Each row comes from the steps of one walk. Every step used is in the known rows, and no mark comes twice. Write the walk behind each row, first mark first.
Known rows:
vora -> vikol -> votor -> sodi -> zivan -> vilos: [  3.0   2.1  30.7  16.3  -2.2   3.8  15.3  -9.4   0.0  15.7  -9.9  21.3
  -7.5 -18.1  11.2 -33.2  27.7   7.1   5.8 -19.7  -1.7  26.3  -7.0   5.6
  26.1  -2.9]
vilos -> kupe -> sodi -> vora -> vikol -> votor: [-28.8 -29.6  -3.6   1.4   0.5 -21.5   0.8  34.8 -34.5   7.8 -18.2  30.0
  -5.2  16.4   0.2 -47.1  25.8 -29.2  24.7 -37.1  -1.1  18.9  -6.5  -3.5
  15.5   2.8]
vilos -> vora -> vikol -> votor: [-12.5   3.1   6.2   6.6   1.2   1.9 -18.8  33.2 -12.2  14.8  -2.5  13.1
 -16.2 -11.6  -0.3 -49.6  26.2 -16.8  13.0 -14.9   6.8  -8.1  -1.3 -15.1
   5.2   4.2]
vilos -> kupe: [-21.6  -2.4   9.2   1.5  -4.3 -15.5 -17.9 -11.2  -2.0  18.8 -18.0   4.6
  21.9   6.8  10.8 -14.5  -1.9  -4.9  15.1 -18.5  -5.7 -10.8  -2.0   2.5
  -0.8  19.3]
sodi -> vora -> vilos: [-27.5  -9.9 -21.3   6.3  -1.9  -6.2   2.8 -12.2 -13.9  -2.5   9.7   4.6
   9.5  26.1  16.7 -23.2   7.2  -5.4  10.5   1.4  15.8   5.6   8.2  12.9
  -3.0   5.0]
kupe -> sodi -> votor: [-20.7 -10.0  -5.7  29.1  -8.1   3.0  -4.8 -29.8  -9.5   5.8 -15.2   7.7
   7.2  -2.2  -4.7 -30.8  11.0   1.1  13.3 -10.4  -9.5   1.8   6.1  -3.7
  -0.3   3.9]
zivan -> vilos -> vora: [-20.4  19.8   3.6   8.9  -9.1  -5.6 -15.9 -13.8  -1.4  12.4  -7.5   1.4
   8.6 -15.7  12.0  -6.9  28.1  -2.3   7.0   9.7   9.3  -6.1   8.1  11.0
   9.4  -3.2]
vora -> sodi -> zivan -> vilos: [-13.8  26.4  12.5  19.3  -6.2  -5.2   5.8 -47.7   5.2  10.1 -21.9  -1.1
  26.4   3.7  10.2  13.2  10.9  16.1 -11.5  12.6  10.1  -4.2  11.2  12.7
  15.3  -4.7]
zivan -> vilos -> kupe -> sodi -> vora -> vikol: [-34.1 -18.7  -0.8   0.7  -5.2 -26.6   3.8  13.8 -29.6  12.7 -17.6  41.4
   5.5   5.1   7.2 -16.0  31.4 -36.1  12.0 -13.5   0.2  34.4   1.9  15.9
   2.4  -3.4]
zivan -> vilos: [-21.2  12.9   2.5  10.8 -10.7 -16.6  -0.1 -30.9   5.2  16.2  -2.2   2.9
  10.9  -1.2  10.4   2.2  12.9  -2.7  10.4   8.8   5.8   0.8   6.8   6.9
   2.3   4.1]
votor -> sodi -> vora -> vilos -> zivan: [  2.2 -10.0 -10.1  10.5   5.1  19.8  -8.8 -11.0  -8.2  12.3   5.1  13.3
   5.3   4.7  23.3 -30.8  13.3  19.8  -6.4  -5.5   0.1  38.3  -7.0  21.2
  12.6  11.3]
sodi -> zivan -> vilos: [-13.6  14.8  10.0  14.5  -8.9 -10.6   4.8 -54.3   4.1   6.1 -20.0   0.1
  20.1  -7.0   9.5  -2.5  11.6  16.9   2.9   7.7   0.2   1.3  10.0  16.7
  17.2  -0.1]
kupe -> sodi -> zivan -> vilos -> vora: [-15.6  12.3   2.8  22.7  -6.5   2.0  -7.5 -28.0   1.2   0.4 -32.8   4.7
  11.4 -10.6   7.5 -17.8  34.0  14.3  -2.3  10.3  -1.7  11.0   0.1  26.3
  16.5 -14.0]
vora -> sodi -> kupe: [-17.7   5.7 -10.9  20.1   1.7 -21.0   3.0 -22.9 -16.8  18.1  -5.8   4.7
  23.5  13.5  -0.2   8.9  -1.1  -6.3   1.5   6.3  16.2 -22.0  12.5  13.9
  -4.2   8.5]
zivan -> sodi -> kupe: [-22.8   3.6 -10.2  16.3  -4.4 -31.2  15.4 -15.3  -7.6  22.6  -3.7   0.0
  21.0  -9.1  21.6  20.8 -10.4   1.8  19.6  -1.7   4.0 -11.0   7.3  16.6
  -4.9  24.3]
kupe -> sodi -> zivan -> vilos -> vora -> vikol: [-12.9   8.3  10.0  21.1  -4.3   4.7  -4.4  -1.7  -4.1   6.1 -26.4  28.5
  -3.2 -19.0   4.5 -25.7  41.6  -6.1  -8.6   9.8  -7.9  19.9  -2.7  18.2
  -0.8 -13.9]
sodi -> zivan -> vilos -> vora: [-15.4  24.6   7.3  12.4  -8.7  -0.7 -11.3 -32.9  -0.9   1.2 -27.4  -1.8
  19.7 -20.4  11.8 -11.3  24.8  14.3  -1.4   9.8   7.4  -6.7   9.2  17.9
  22.6  -7.3]
vora -> vilos -> zivan -> sodi: [ -7.8  13.5   8.5   7.8   8.6   9.3   0.2   3.4   8.2  30.6   4.6   7.8
  17.5   1.6  30.0   0.8 -10.3  26.8  -8.0  -0.8 -12.9  -0.1  -1.3  16.8
 -10.5  22.6]
sodi -> votor -> vikol: [ -4.1  -6.8 -21.0  15.1  -2.9  26.2  -3.8 -23.5 -13.6  10.5  -5.6  -0.4
   9.3 -25.7   4.3 -41.3   4.3  -4.5   2.1 -25.9 -17.7 -14.4  15.2 -18.9
   9.4   9.9]
vilos -> kupe -> sodi: [-24.7 -13.0   3.6   8.9  -3.0 -16.3 -10.6  -6.0  -0.8  15.5 -22.8  14.6
  15.8  15.0   9.3 -22.0   7.8  -5.1  13.7 -15.0 -14.4   2.8  -9.5   9.7
  -8.4  11.5]
vikol -> votor: [-14.5   0.9   0.4   9.0  -3.7 -10.2  -4.8 -13.0  -2.9  10.0  -4.6  -7.5
   1.8  10.0   3.8 -28.1   6.7   4.0  25.2 -12.6   2.8 -12.6   0.2 -11.0
  16.2   9.9]
kupe -> sodi -> vora: [-24.5 -12.2 -30.3  21.1  -7.9 -16.3  -6.5 -24.4 -10.5  -4.7 -10.0   4.0
   0.1  12.5   7.3 -19.6  21.2  -7.0  22.4   2.4   1.2  23.3  -3.5   7.0
  -0.4   6.3]
kupe -> sodi: [-15.3  -9.1 -12.6  23.4  -4.3  -9.2  -6.0 -23.6   7.5   9.9  -5.8   4.9
  -1.7  11.5   6.0 -21.6  13.5  -1.0  14.8   8.8 -11.4   5.1  -9.1   5.4
 -16.7  11.9]

Which walk is each row?
[-20.6  28.9  14.4  20.0 -11.3  11.0 -10.6 -16.3 -14.9  12.1 -14.3   1.8
  25.3 -13.9   2.1  -4.7  28.1  -0.6  -9.6  -5.2  20.9 -20.6  25.0   2.1
  28.4  -8.6] : zivan -> vilos -> vora -> sodi -> votor
[ -2.7 -12.6  -0.2  13.5   4.3   0.3  -2.5  31.2 -25.0  21.1   1.6  22.1
 -10.3 -19.3   3.0 -49.6  29.5 -14.7  14.8 -25.4  14.6   6.0  -7.3   7.3
  13.7   1.0] : vilos -> vora -> vikol -> votor -> sodi -> kupe
[  0.2  19.5   7.1  11.8   2.2  -1.4 -11.6 -13.8  11.7  28.8  -9.2  -1.9
  13.2 -20.7  23.1   8.1  -5.8  24.2   2.1  -0.2 -17.5   5.0  -5.7   3.7
  -0.8  31.8] : vilos -> zivan -> sodi
[-15.8  -3.5 -16.9   1.8   7.5   8.9  -9.1 -11.5 -18.5  10.6  -0.5  10.7
  14.5  11.8  14.2 -22.9   7.6  12.7  -2.8   0.7   6.7  16.0   8.0  16.5
  11.1   9.1] : sodi -> vora -> vilos -> zivan
[  0.4   3.8  -4.0   6.6  10.7  43.1   9.5   5.3 -13.0  28.9   0.8   8.8
  21.7 -25.3  27.0 -26.6  -6.5  22.3 -20.8 -30.7 -24.7  -3.7  14.2   0.5
   9.3  17.2] : vora -> vilos -> zivan -> sodi -> votor -> vikol
[  2.2  -3.3   9.9  18.9  -4.4   1.7  -1.4 -12.7   9.9  14.8   5.2  -3.9
  -8.2  -0.9  10.7 -38.1  12.6  12.8  21.8 -22.3  -1.9   8.1 -15.3  -3.8
  15.5  12.5] : vikol -> votor -> sodi
[  6.9   8.8  -2.5  12.4   3.9  37.3  -5.8 -10.6  -7.2  28.0 -12.5   3.4
  16.0 -47.6  20.0 -18.3  -4.1  18.7  -8.9 -29.0 -32.3  -4.0  10.2 -14.6
  17.7  23.7] : vilos -> zivan -> sodi -> votor -> vikol
[ -0.8   3.8 -11.6  18.2   0.7  30.8  -1.8 -18.2 -11.9  13.9  -7.0  -0.1
  15.1 -13.4   3.5 -27.8   6.4  -5.9 -14.5 -19.9  -5.6 -20.8  17.9 -20.8
  10.5   6.1] : vora -> sodi -> votor -> vikol
[-18.5 -20.5 -21.9  18.3  -4.5 -11.1  -1.4   2.9 -15.9   2.5  -1.8  27.5
 -16.4   7.8   4.8 -31.4  27.5 -26.2  13.9   2.3  -3.6  33.3  -6.1   0.1
 -16.5   7.5] : kupe -> sodi -> vora -> vikol
[-31.9  -6.6  11.5   7.1  -7.0 -24.2   1.4 -10.4  -3.0  19.9 -23.5  19.5
  21.4   8.5  10.7  -4.0  19.5  -9.5  14.7 -10.9 -10.7  11.5  -2.6  20.0
   5.6  -1.8] : zivan -> vilos -> kupe -> sodi
[  1.0 -15.6 -10.0  15.5  -4.5   0.0  -5.4   1.6  -3.4   6.9  11.1  19.3
 -17.0 -11.1  15.7 -35.5  19.6 -16.3  10.5  -7.6   1.4  37.5 -13.2   0.7
  -6.8  16.7] : votor -> sodi -> vora -> vikol
[-14.8  13.7   6.4  23.7  -7.4   6.8  -5.9 -28.7  -9.3  12.6  -8.5  -1.5
  19.9   2.5  -0.4 -12.1   1.1   2.8  -2.7  -7.9   8.9 -21.1  18.6  -9.9
   6.6  10.4] : vora -> sodi -> votor
[-22.4 -23.1   8.3  -3.5   2.5  -2.4  10.5  22.8 -21.6   8.0   1.8  11.1
  12.9  27.4  21.1 -44.8  11.1   1.8  15.6 -46.1  15.2  17.3  -5.4  15.8
  32.0   7.4] : vikol -> votor -> sodi -> vora -> vilos -> kupe
[ -6.7 -17.3 -24.8  24.5  -1.7  25.0   0.5 -19.1 -13.5   8.3 -11.3  11.4
   2.0 -15.0   2.2 -46.9  15.2  -5.6   2.4 -21.9 -24.6   2.4   9.2 -11.6
   4.7   3.3] : kupe -> sodi -> votor -> vikol
[ -6.5 -12.1 -12.1  23.1  -1.8 -13.0   4.3 -27.1  -5.5  19.0  -0.6   7.7
   9.5  -5.3   8.8 -15.2   4.9   1.8  15.3  -4.1   3.9   8.7  -4.4  20.1
  -0.4  16.2] : votor -> sodi -> kupe
[-29.3   0.6 -13.3   7.8  -2.6 -13.3  16.1   3.4  -3.9   4.0   8.6  -0.2
   9.9  15.3  36.0   0.0  -1.8   3.2  10.1  -2.6   8.8   5.8   4.7  14.3
  -2.4  16.6] : zivan -> sodi -> vora -> vilos
[-24.2 -30.7  -7.9   7.0   8.2  27.5  11.6  17.2 -24.8  14.2 -14.2  27.2
  22.2   9.3  11.4 -56.6   6.8  -9.5  -9.7 -43.3 -20.8  -4.8   9.9   7.0
   1.9  -3.3] : vora -> vilos -> kupe -> sodi -> votor -> vikol
[ -4.3  18.4   9.8  22.1  -2.1  -0.8  -5.9 -43.3   8.9   3.7 -23.3  -5.5
  20.7   9.5   7.0  -5.4  -0.9  16.1 -10.8  10.5   4.0 -13.4   5.9   3.8
   3.9   8.7] : vora -> sodi -> zivan
[-11.4  14.4  20.5   7.8  -2.6   2.7  -0.2   7.6 -16.3   9.6 -20.0  15.0
  -0.5 -19.4   4.4 -34.6  35.1  -1.9   2.3 -11.4  10.6  -1.4   8.8   3.4
  29.8 -12.9] : sodi -> zivan -> vilos -> vora -> vikol -> votor
[-11.0  -3.4   7.7  10.4   0.8  -6.9   8.7  26.8 -27.6  25.6   0.8  28.9
  -5.2 -24.9   6.1 -32.8  40.4 -17.8  11.9 -21.5  17.7  12.1   0.9  19.2
  26.9  -9.6] : zivan -> vilos -> vora -> vikol -> votor -> sodi -> kupe
[ -6.2  -8.5 -16.5  18.0  -9.5  -3.3  -7.4 -25.0   1.4  -2.6   1.5  -2.2
  -2.6  -4.0  17.3 -24.9  16.5   1.9  19.3  -6.5   5.1  27.6 -10.8   6.0
   8.6  16.8] : votor -> sodi -> vora
[ -3.9 -18.8   4.0  15.3   3.9 -12.3  15.7  17.0 -19.7  26.3   5.2  27.3
  -9.1  -7.1   3.2 -37.9  15.0 -11.8  21.0 -25.6   7.5  11.9  -7.2   5.5
   6.6   8.1] : vora -> vikol -> votor -> sodi -> kupe
[-20.3  12.1   9.0  17.7 -10.8  -3.1   3.5 -16.5  -1.6  15.2  -6.6  -6.0
  17.5 -16.7  17.1   0.0  -8.9  10.1  12.7 -14.1  -5.9 -11.6  10.6  -5.7
   3.9  26.2] : zivan -> sodi -> votor
[ -5.8   4.6 -10.6  14.5  -3.2  20.6  11.1  -9.6  -3.6  13.5  -4.0  -6.0
  12.1 -34.3  21.9 -21.4  -5.1   6.1   2.5 -27.6 -20.7 -14.2  11.6 -16.5
   7.3  20.9] : zivan -> sodi -> votor -> vikol
[-11.9  21.5   1.4  18.4  -2.6   5.9 -25.7  -5.3   3.1   9.8  -8.5  -5.9
   8.1   1.2   8.0  -9.7  15.2   0.9  -5.2  11.0  14.1 -20.5   1.6  -0.2
  -1.5   7.4] : vilos -> vora -> sodi
[-29.3   6.0  17.5  -3.8  -9.4 -22.7  -4.0 -17.0  -3.2  24.1 -18.6   9.8
  28.8  -0.3  14.1   0.8   9.5  -8.5  12.4 -14.3   2.3  -3.4   6.2  15.9
  11.0   3.6] : zivan -> vilos -> kupe
[ -5.1  26.4   7.7  19.9  -0.9  12.1 -21.6 -25.5   5.6   0.5 -28.0 -10.5
  19.6  -4.3   7.4 -12.8  13.7  15.4 -14.6   9.1  11.2 -21.6   3.5   6.6
  11.3   2.2] : vilos -> vora -> sodi -> zivan
[-20.7 -10.3  10.3  17.0  -1.3 -12.8  -7.3 -26.2  -2.6   5.9 -42.7  11.0
  23.0  11.3   4.6 -24.3   4.3  11.8   5.4 -12.7 -18.1   1.6  -6.8  19.0
   2.4   6.7] : vilos -> kupe -> sodi -> zivan
[  1.6  18.6  14.8  21.2  -8.0  12.9 -10.7 -32.4  12.6   2.8 -19.9  -1.8
  10.8 -27.4  18.4 -20.1  30.2  22.1  -3.2  -0.7   1.9  15.4  -6.7  25.6
  24.8  -3.6] : votor -> sodi -> zivan -> vilos -> vora
[-37.7 -13.8  -6.4   4.5 -12.1 -28.6   1.7 -13.3 -24.4   7.8 -24.8  16.5
  20.3  11.6  10.5  -3.2  27.7 -17.1  19.5 -13.2   0.6  22.0   4.9  22.5
  20.1  -4.0] : zivan -> vilos -> kupe -> sodi -> vora
[-11.2   4.4  -0.8  10.4  -1.5   4.5 -27.7  18.8  -1.7  12.3   0.6  18.7
  -8.8 -19.5   8.2 -35.4  21.2 -22.0   1.6   3.3  -1.0  -2.4  -1.8  -5.3
 -19.0  10.5] : vilos -> vora -> vikol
[-17.3  13.4 -16.1  17.0   1.6 -11.4 -11.4  -5.9 -21.7  15.7 -13.8   1.9
  22.6   0.6   2.8  -1.7  14.1  -5.3  -1.5   6.5  25.0 -29.4  11.4  16.5
   6.1   0.7] : vilos -> vora -> sodi -> kupe
